Known rows, with every step that occurs:
k/a/b/z/r: 24, -17, 21, 5, 6, 20, -4, 2, 1, 8, 12, -3, -3, 11, -24, -18, -16, 5, 10, 1, 7, 13, -10, -5, 23, -3, 2, -21, -5, -9, 8, -26, -8, -1, 11, 11, -1, 0, -6, -16, 9, -6, 7
v/s/k/l/a: -9, -3, 7, -9, 1, 7, -7, -5, 0, -3, 14, -17, -21, -6, -11, -2, -2, -4, -2, -12, 10, -7, 7, -3, 15, -8, -4, 5, 16, -8, 26, 23, -7, -4, 6, 14, -10, -11, 3, -28, -16, -4, 5
a/k: 6, -4, 6, -3, -2, -3, -5, 4, 8, -9, 12, -2, -9, 3, -7, -7, -3, 9, -2, 8, 0, 4, -7, 0, 0, -4, 4, 3, -4, 2, 1, -12, 2, -12, 6, 1, 7, -4, 0, -5, 5, -4, -2
l/s/v: 11, -14, 6, -6, 4, 9, 2, 0, 13, -5, -5, 8, -14, 3, 16, 0, 8, -12, 4, -5, -1, -11, -11, -3, -9, 4, -17, -6, -2, -5, 7, 0, -19, -7, 2, -12, 10, 1, -8, 0, -15, 4, 9
b/a/k/l/s/v: 4, -25, 10, -4, 6, 12, -4, -5, 13, -6, 22, -3, -26, 6, -2, -7, 12, -9, 3, 1, 4, -13, -15, -1, -2, -1, -15, -8, -1, -7, 21, -9, -10, -15, 6, 2, 9, -10, -10, -11, -12, -3, 12
a/l: 0, 1, 5, -6, 1, -1, 7, -5, 0, 4, 4, -8, -8, -1, -6, -1, 0, 1, -2, 2, 8, 1, 5, 3, 5, 2, 3, 2, -1, 10, 4, -15, 2, 6, 13, 1, 0, 0, -12, 0, 5, -6, 1
l/s/k/a/b: 14, -10, 19, -14, 0, -2, 1, -15, 5, -10, 3, 9, -24, 21, -9, -20, 3, -4, 11, 3, 5, 11, 6, 2, 19, 4, -22, -18, 3, 0, 9, -9, -26, 3, 1, 9, 1, 6, -7, -21, -3, -9, 12
s/v/l/k/z: 9, 0, 16, -7, 10, 6, -9, 5, 6, -3, 33, -4, -9, 5, -20, -14, 2, -9, 2, -7, -16, -20, 3, -10, -6, -3, -15, -18, -2, 19, 19, 16, -1, -2, 13, 14, 2, -17, 0, -3, -13, 2, -19
b/z/r: 17, -10, 8, 4, 0, 15, -10, 13, 4, 8, 11, -6, 1, -4, -10, -6, -20, 2, 1, -1, 5, 9, -11, -8, 10, -8, 9, -9, -8, -7, -3, -12, 2, -5, 11, 2, 2, -6, -5, -6, 2, -3, 3
a/l/k/b/z: 15, 9, -5, -5, 6, 11, -10, 1, 9, -17, 19, -8, -12, -1, -23, -14, -9, 0, 9, 2, 0, -4, 0, -1, -3, -12, -4, -11, -3, 24, 11, -24, 7, 2, 21, 15, 6, -8, -4, -9, 1, -2, 7
s/k: 2, 3, 7, -4, -8, -11, -8, -1, 6, -10, 9, 4, -15, 3, -2, -5, 0, -1, -3, 0, 4, 14, 2, -2, 6, -4, -6, -3, -8, 2, -2, 14, -3, 0, -1, 1, 0, -1, -3, -9, 0, -6, -3
r/z: -5, 0, 3, -2, 8, 4, -3, -7, 5, 5, 14, -4, 16, -1, -1, 0, -12, 2, 0, -4, 3, -9, 1, -2, -3, 3, -1, -11, 3, 11, -3, -3, -5, 12, 5, 5, -2, -8, 6, -10, 0, 3, -3
v/l/k/s: 4, -3, 3, -11, -6, 4, -5, 9, -5, -15, 45, -13, -19, -3, -19, -8, -14, -6, 0, 2, -8, -11, 9, -2, -8, 4, -6, -14, 11, 9, 4, 9, -5, -7, 6, 16, 6, -11, -11, -7, -8, -3, 4
v/s: 0, -4, 0, -13, 0, 9, 5, -6, 2, 0, 0, -8, -7, -5, -1, 0, -2, -3, -1, -8, -3, 1, 7, -4, 2, -3, -9, 1, 13, -7, 1, 11, -7, -7, -1, 1, 2, 0, -3, -13, -6, 9, -5
z/r: 15, -8, 10, 5, -6, 5, -4, 10, -2, 2, 1, 3, 1, 1, -4, 0, -21, -2, -6, 1, 10, 7, -1, -4, 3, -5, 10, -8, -7, -14, -2, -6, 6, 0, 5, 0, 2, 0, -5, -2, -1, -4, 0
k/s/v/l/a/b: 0, -13, 19, -4, 13, 9, -8, -8, 3, -8, 21, -10, -10, 6, -21, -5, 12, 0, 7, -13, 9, -10, -3, -4, 11, 10, -4, -14, 16, -13, 35, -11, -21, -2, 8, 3, -2, -2, -8, -17, 4, 1, 15
v/l/k/a/b/r/z: 8, -6, 21, 4, 12, 4, -3, -22, -10, -5, 39, -5, 15, 20, -39, -13, -18, 5, 0, -3, 4, -8, 13, -15, 21, 6, -17, -40, 10, 6, 9, -5, 0, 14, 17, 31, 1, -9, -8, -15, 1, -14, -3
k/a/b/l/s/v: 13, -28, 13, 5, 13, 16, 11, -20, 12, -3, 12, 5, -27, 13, -2, -10, 8, -11, 5, -1, 4, -10, -7, -2, 7, 8, -17, -11, 8, 0, 22, -11, -17, -3, -2, 0, 8, 2, -15, -10, -8, 1, 16
l/k/a/b: 17, -2, 17, 0, 6, 1, 5, -12, -2, -13, 12, 6, -12, 25, -28, -19, -2, -2, 10, 7, -3, -5, 4, -4, 16, 0, -20, -15, 0, 4, 10, -18, -5, -1, -3, 19, 3, 2, -1, -11, 2, -12, 0
v/s/k/r/z: -6, 7, 11, -14, -4, -7, -13, -5, 18, 5, 37, -3, 0, -1, 3, 10, -21, -2, 0, -5, 3, 18, 6, -2, 6, -6, -10, -21, 11, 2, 9, 7, -17, 15, 6, 11, -5, -2, 8, -22, -2, 2, -6
k/s/v/l/a/b/z/r: 18, -24, 25, 0, 11, 24, -17, 7, 6, 2, 32, -14, -9, 0, -27, -10, -11, 2, 6, -13, 13, 0, -14, -11, 17, 2, 7, -22, 6, -19, 27, -20, -19, -7, 19, 5, 1, -7, -14, -21, 5, -3, 15
l/k/r: 6, 14, 5, 1, -6, -13, -10, 9, 11, -5, 27, 6, -8, 8, -7, 12, -14, -6, 3, 12, -5, 7, 2, -4, 0, -10, -9, -8, 0, 1, 7, -10, 3, 3, 3, 14, 2, 1, 5, 8, -5, -9, -3
s/k/l/a/b: -4, -3, 20, 2, 5, -4, -11, -8, 5, -13, 8, -4, -13, 7, -19, -10, 2, 1, 5, -9, 21, 0, 4, 1, 21, 1, 2, -5, 11, -8, 29, 6, -11, 4, 6, 13, -10, -4, 6, -23, 3, -11, 15
k/b: 5, 8, -10, -1, -1, 4, -6, -2, 0, -13, -4, 5, 3, 0, -2, -4, -1, -1, 6, -2, 3, -2, 5, 7, -13, -6, 5, -12, 3, 3, 16, -5, 4, 11, 6, 5, 0, 5, 6, -8, 2, 7, 6
v/l: -6, -3, 5, -3, -1, 1, -5, 2, -8, -1, 15, -13, -6, -7, -9, -1, 2, -1, -4, -4, 1, -3, 9, 2, 7, 5, -1, -4, 10, 7, 4, 18, 2, 1, 12, 2, 4, -3, -10, 5, -3, 2, -1
s/v/l: -1, -10, 12, 4, 4, 8, -4, 0, -2, -2, 17, -6, -9, -2, -5, 1, 10, -5, -3, -9, 2, -6, -1, -2, 3, 5, -8, -8, 2, 2, 16, 20, -1, -2, 10, -7, 7, -4, -15, 6, -3, 3, -4

Rows:
20, -13, 19, 7, 4, 9, -11, 7, 9, 0, 9, -2, 2, 3, -17, -13, -19, 5, 5, -5, 13, 15, -9, -6, 16, -4, 11, -16, -3, -13, 0, -21, -7, -3, 11, 3, 2, -1, -6, -12, 14, -5, 9 | a/b/z/r
2, 0, 8, -15, 13, 7, -13, 3, 11, 6, 16, -6, 0, 4, -19, -11, 3, 10, 6, 1, -10, -13, -7, -8, 3, -7, 5, -1, 0, 7, 25, -24, -7, -7, 14, 15, -8, -15, 19, -19, -6, 0, -7 | l/a/k/z
20, -9, 18, -6, -1, 8, -11, 16, 9, 6, 20, 2, 1, 3, -13, -13, -22, 5, -2, 3, -1, 3, -5, -6, -2, -10, 15, -17, -11, -1, 8, -16, 0, -4, 16, 11, 0, -11, 7, -15, 1, -3, -9 | a/k/z/r
10, 6, -5, -15, -10, -2, -11, -1, 10, -26, -4, 12, -18, 2, 6, -10, -3, -9, 6, -2, 5, 4, 9, 7, -11, -8, -9, -15, 1, 5, 9, 3, -13, 9, 8, 4, 5, 5, -1, -18, -11, 3, 15 | l/s/k/b
13, 13, -8, -2, -1, 1, -8, 0, 2, -28, 6, 6, -6, 7, -13, -7, -8, -7, 5, 2, -1, -10, 8, 2, -16, -13, -7, -12, 0, 9, 10, -5, 11, 5, 4, 13, 7, -1, 5, -6, -5, -1, 2 | l/k/b
0, -11, 2, -16, -4, 2, -2, 4, 0, -5, 6, -9, -16, -8, 5, -1, 1, -10, 1, -3, 0, -9, 10, 1, 4, 8, -10, -4, 14, 5, -1, 11, -15, -3, 15, 0, 9, -2, -14, 2, -18, 4, 14 | v/l/s
9, -25, 13, 9, 10, 6, 4, -13, 21, -11, 8, 6, -22, 5, 4, -5, 6, -10, 1, -6, 10, -8, -7, -2, -1, 9, -9, -7, 9, -4, 16, -6, -16, -5, 0, -8, 10, 1, -13, -5, -3, 3, 18 | a/b/l/s/v
7, 6, -5, -8, 4, 7, -13, -2, 6, -19, 1, -1, -4, 3, -17, -6, 0, 8, 6, 3, 4, -7, -3, 2, -4, -13, 6, -2, 2, -1, 29, -29, 4, -2, 13, 9, 2, -2, 11, -16, -1, 1, 10 | l/a/k/b
2, 0, 8, -16, -8, -4, -3, -6, 7, -12, 11, -3, -20, -1, -1, -5, -4, -4, -5, -8, 1, 15, 8, -5, 8, -7, -14, -1, 5, -5, 0, 22, -10, -7, -3, 1, 2, -3, -5, -20, -6, 0, -8 | v/s/k
-4, -3, -13, 14, 5, 6, -1, -12, 3, -11, 13, -3, -8, -7, -9, -1, -7, -1, -3, 0, 7, -6, 5, 7, -9, -5, 13, -4, 11, 9, 20, 0, 17, 9, 3, 7, 1, -2, -1, -7, 3, 9, 12 | k/b/l
9, 9, 10, -15, 8, 1, 0, 2, 7, 0, 23, -5, -8, 5, -20, -14, -7, -4, 3, 4, -10, -14, 9, -5, -4, -5, -6, -11, -5, 26, 9, -14, 2, 3, 16, 21, -4, -14, 2, -9, -6, -7, -13 | a/l/k/z
-2, -20, 2, -11, 0, 6, -5, -3, 8, -6, 21, -10, -25, 2, -7, -9, 2, -4, 3, 6, 4, -10, -3, 3, 3, -2, -8, -3, 8, -2, 10, -9, -8, -11, 10, 12, 5, -11, -7, -14, -12, -5, 20 | b/a/k/l/s
14, -5, 13, -5, 1, 9, -7, 13, 2, 14, 10, 3, 8, 2, -8, -9, -19, -3, 0, -3, -1, -1, 1, -5, -2, -6, 11, -18, -7, -3, 8, -6, -2, 6, 11, 11, -7, -6, 6, -12, -2, 2, -8 | k/z/r
9, -15, 4, 9, 5, 11, 3, -3, 11, -14, 45, -1, -25, 1, -9, -4, -9, -11, -4, 1, -3, -14, -10, -7, -18, 1, -6, -10, 1, 2, 16, -1, -1, -12, -7, 5, 8, -13, -11, -8, -5, 0, 2 | b/l/k/s/v
2, 2, 11, -23, 0, 2, -9, -2, 10, 1, 19, -3, -11, -1, -5, -14, -2, -4, 1, -11, -11, 7, 8, -6, 0, -8, -9, -13, 4, 7, 11, 18, -16, 0, 6, 12, -7, -10, 8, -28, -7, 8, -15 | v/s/k/z
6, -6, 10, 15, 7, -8, 0, -12, 13, -25, 26, 0, -21, 8, -27, -9, -11, -2, -4, 5, 7, -8, 7, -6, 7, -1, -2, -3, 8, 7, 2, -4, 10, -6, -5, 13, 7, -8, -6, -3, 5, -10, 5 | a/b/l/k
11, 2, -3, -18, -2, 8, -13, 1, 15, -16, 11, -5, -23, -4, -4, -16, -5, -2, 10, -3, 6, 10, 0, 4, 1, -8, -5, -13, -1, 19, 10, -15, -13, 6, 26, 7, 3, -3, -10, -21, -4, 0, 18 | a/l/s/k/b/z
8, -8, 15, 0, 8, 5, 6, -14, -6, 2, 2, 3, -4, 20, -16, -16, 5, 3, 11, 3, 2, 3, 2, 2, 17, 4, -10, -15, 4, -2, 15, -17, -12, 5, -2, 12, -3, 6, -1, -13, 9, -5, 4 | k/a/b
-3, 1, 5, -4, -1, -10, -16, -2, 13, 6, 37, -1, -8, 12, -16, 12, 1, 8, 2, 17, -3, 19, -9, -2, 11, -13, -6, -6, -2, -11, 16, -38, 2, -5, 5, 10, 0, 1, 1, -2, 9, -8, 3 | b/a/k/r
-8, 0, 7, -6, 6, -5, -17, -8, 17, 11, 45, -5, 10, 9, -15, 10, -10, 10, 2, 11, 0, 9, -8, -4, 9, -9, -6, -18, 1, 1, 10, -38, -3, 7, 9, 14, -3, -7, 8, -11, 8, -4, -1 | b/a/k/r/z
18, -12, 18, 4, 11, 13, -14, 4, 8, 3, 4, -5, 2, 5, -25, -8, -15, 6, 7, -7, 15, 6, -12, -12, 24, -6, 9, -10, 0, -18, 11, -30, -8, -5, 13, 6, -3, -3, -1, -15, 6, -6, 13 | l/a/b/z/r
3, -12, 12, -3, -3, -11, -5, -13, 20, -21, 16, 4, -33, 3, -2, -11, -5, -6, -3, -1, 14, 10, 8, 1, 10, 4, -6, -4, 8, 2, 1, 6, -15, -1, 1, 3, 5, -1, -12, -16, -2, -6, 19 | a/b/l/s/k
8, 0, 3, -13, -4, 3, 4, 4, 2, -13, 36, -8, -20, 1, -17, -7, -16, -4, 1, 8, -3, -8, 6, 0, -11, 2, -4, -10, 2, 12, 2, -18, -3, -3, 7, 15, 2, -9, -14, -12, -3, -10, 5 | a/l/k/s
-3, 5, 12, -20, -5, -11, -10, -2, 22, 5, 33, -1, -9, 1, 7, 8, -19, -6, 2, 4, 12, 12, 7, 3, 6, 0, -9, -21, 5, 15, 6, -16, -22, 22, 21, 10, -3, -1, -5, -15, -6, -7, 9 | a/l/s/k/r/z
-3, 2, -12, -1, 8, 4, -9, -17, -4, -6, 6, -1, 2, 12, -19, -1, 11, 1, 6, 0, 0, -1, 1, 2, 1, -11, -10, -12, -2, -7, 16, -28, 9, 7, -1, 9, -4, 2, -1, -10, 5, 3, 9 | k/b/a
1, -1, 13, -1, 13, -2, -5, -11, 6, -7, -8, 0, 1, 10, -18, -3, 8, 5, 7, -5, 12, -4, 0, -5, 19, 2, -1, 0, 9, -13, 20, -23, -12, 0, 2, 4, -6, 4, 5, -11, 6, -6, 12 | l/a/b
3, 5, 9, -16, 14, 1, -4, -10, 4, 4, 31, -8, -8, 14, -33, -11, 2, -2, 2, 6, -12, -13, 7, -8, 4, -11, -16, -12, -8, 18, 10, -31, 6, 1, 12, 23, -7, -16, -3, -11, -5, -9, -12 | b/a/l/k/z
-5, -5, 9, -5, -9, 3, -3, -1, 1, -8, 23, -11, -24, -9, -2, -8, -9, -7, -5, -11, 8, 4, 11, 4, 4, -4, -2, -5, 12, 0, 14, 41, -4, 0, 4, 12, -2, -9, -3, -25, -8, 0, -1 | v/s/k/l
1, 5, 12, -13, 1, -5, -13, 2, 9, 2, 19, 4, -5, 4, -5, -14, 0, -1, 2, -4, -8, 6, 3, -3, 0, -5, -2, -14, -8, 14, 10, 12, -10, 6, 7, 12, -11, -9, 10, -19, -3, 1, -12 | s/k/z
31, -13, 23, 4, 6, 16, -6, 3, 3, -4, 21, 0, -10, 16, -33, -21, -24, 2, 8, 4, 3, 6, -8, -11, 23, -9, -7, -21, -7, -3, 4, -25, -2, -6, 8, 18, 4, -4, -7, -14, 4, -12, 3 | l/k/a/b/z/r
3, -3, 13, 0, -7, -19, -11, -4, 26, -10, 29, 9, -29, 6, 2, 6, -11, -7, 2, 6, 13, 24, 6, 3, 11, -1, -5, -12, 13, -3, 14, -4, -18, 8, 5, 8, 2, 7, -7, -10, 1, -5, 20 | a/b/l/s/k/r
6, -10, 9, -20, -6, 6, -1, -7, -6, 0, 18, -4, -31, 9, -6, -13, 2, -9, 2, 4, -6, 2, 9, 1, 19, 2, -25, -13, 4, 12, 7, 13, -17, 1, 11, 11, 3, -2, -15, -12, -20, -5, 7 | v/l/s/k/a
5, -14, 18, 8, 11, 8, -7, -14, -6, -7, 23, -3, 7, 11, -28, 0, 3, 5, 0, -14, 12, -2, -1, -16, 12, 10, -4, -29, 14, -28, 35, -11, -13, 0, 15, 13, -3, -1, -13, -16, 1, -9, 14 | k/s/v/l/a/b/r
4, 0, -2, -10, 11, 17, -23, 3, 6, -12, 23, -19, -9, -7, -27, -12, 1, 13, 9, -4, -1, -5, -9, -4, 9, -11, 6, -5, 8, 10, 28, -19, 2, -7, 28, 11, 4, -11, 2, -16, -1, 4, 12 | v/l/a/k/b/z
-5, -1, 3, 6, 4, -6, -13, 0, 18, 4, 35, -7, -15, 2, -15, 16, -9, 8, -3, 15, 3, 7, -9, -4, 12, -9, 10, 7, 10, -5, 29, -30, 4, -5, 10, 11, -3, -4, 6, -3, 0, -5, 10 | b/l/a/k/r
-1, -2, 2, 7, 6, 2, -5, -13, -3, 6, 16, 0, 31, 4, -9, 3, -18, 6, -6, -5, 6, -2, 2, -13, 4, 4, 0, -24, 3, -2, -3, -4, 2, 14, 11, 14, -4, -7, 2, -11, 0, -5, -2 | b/r/z
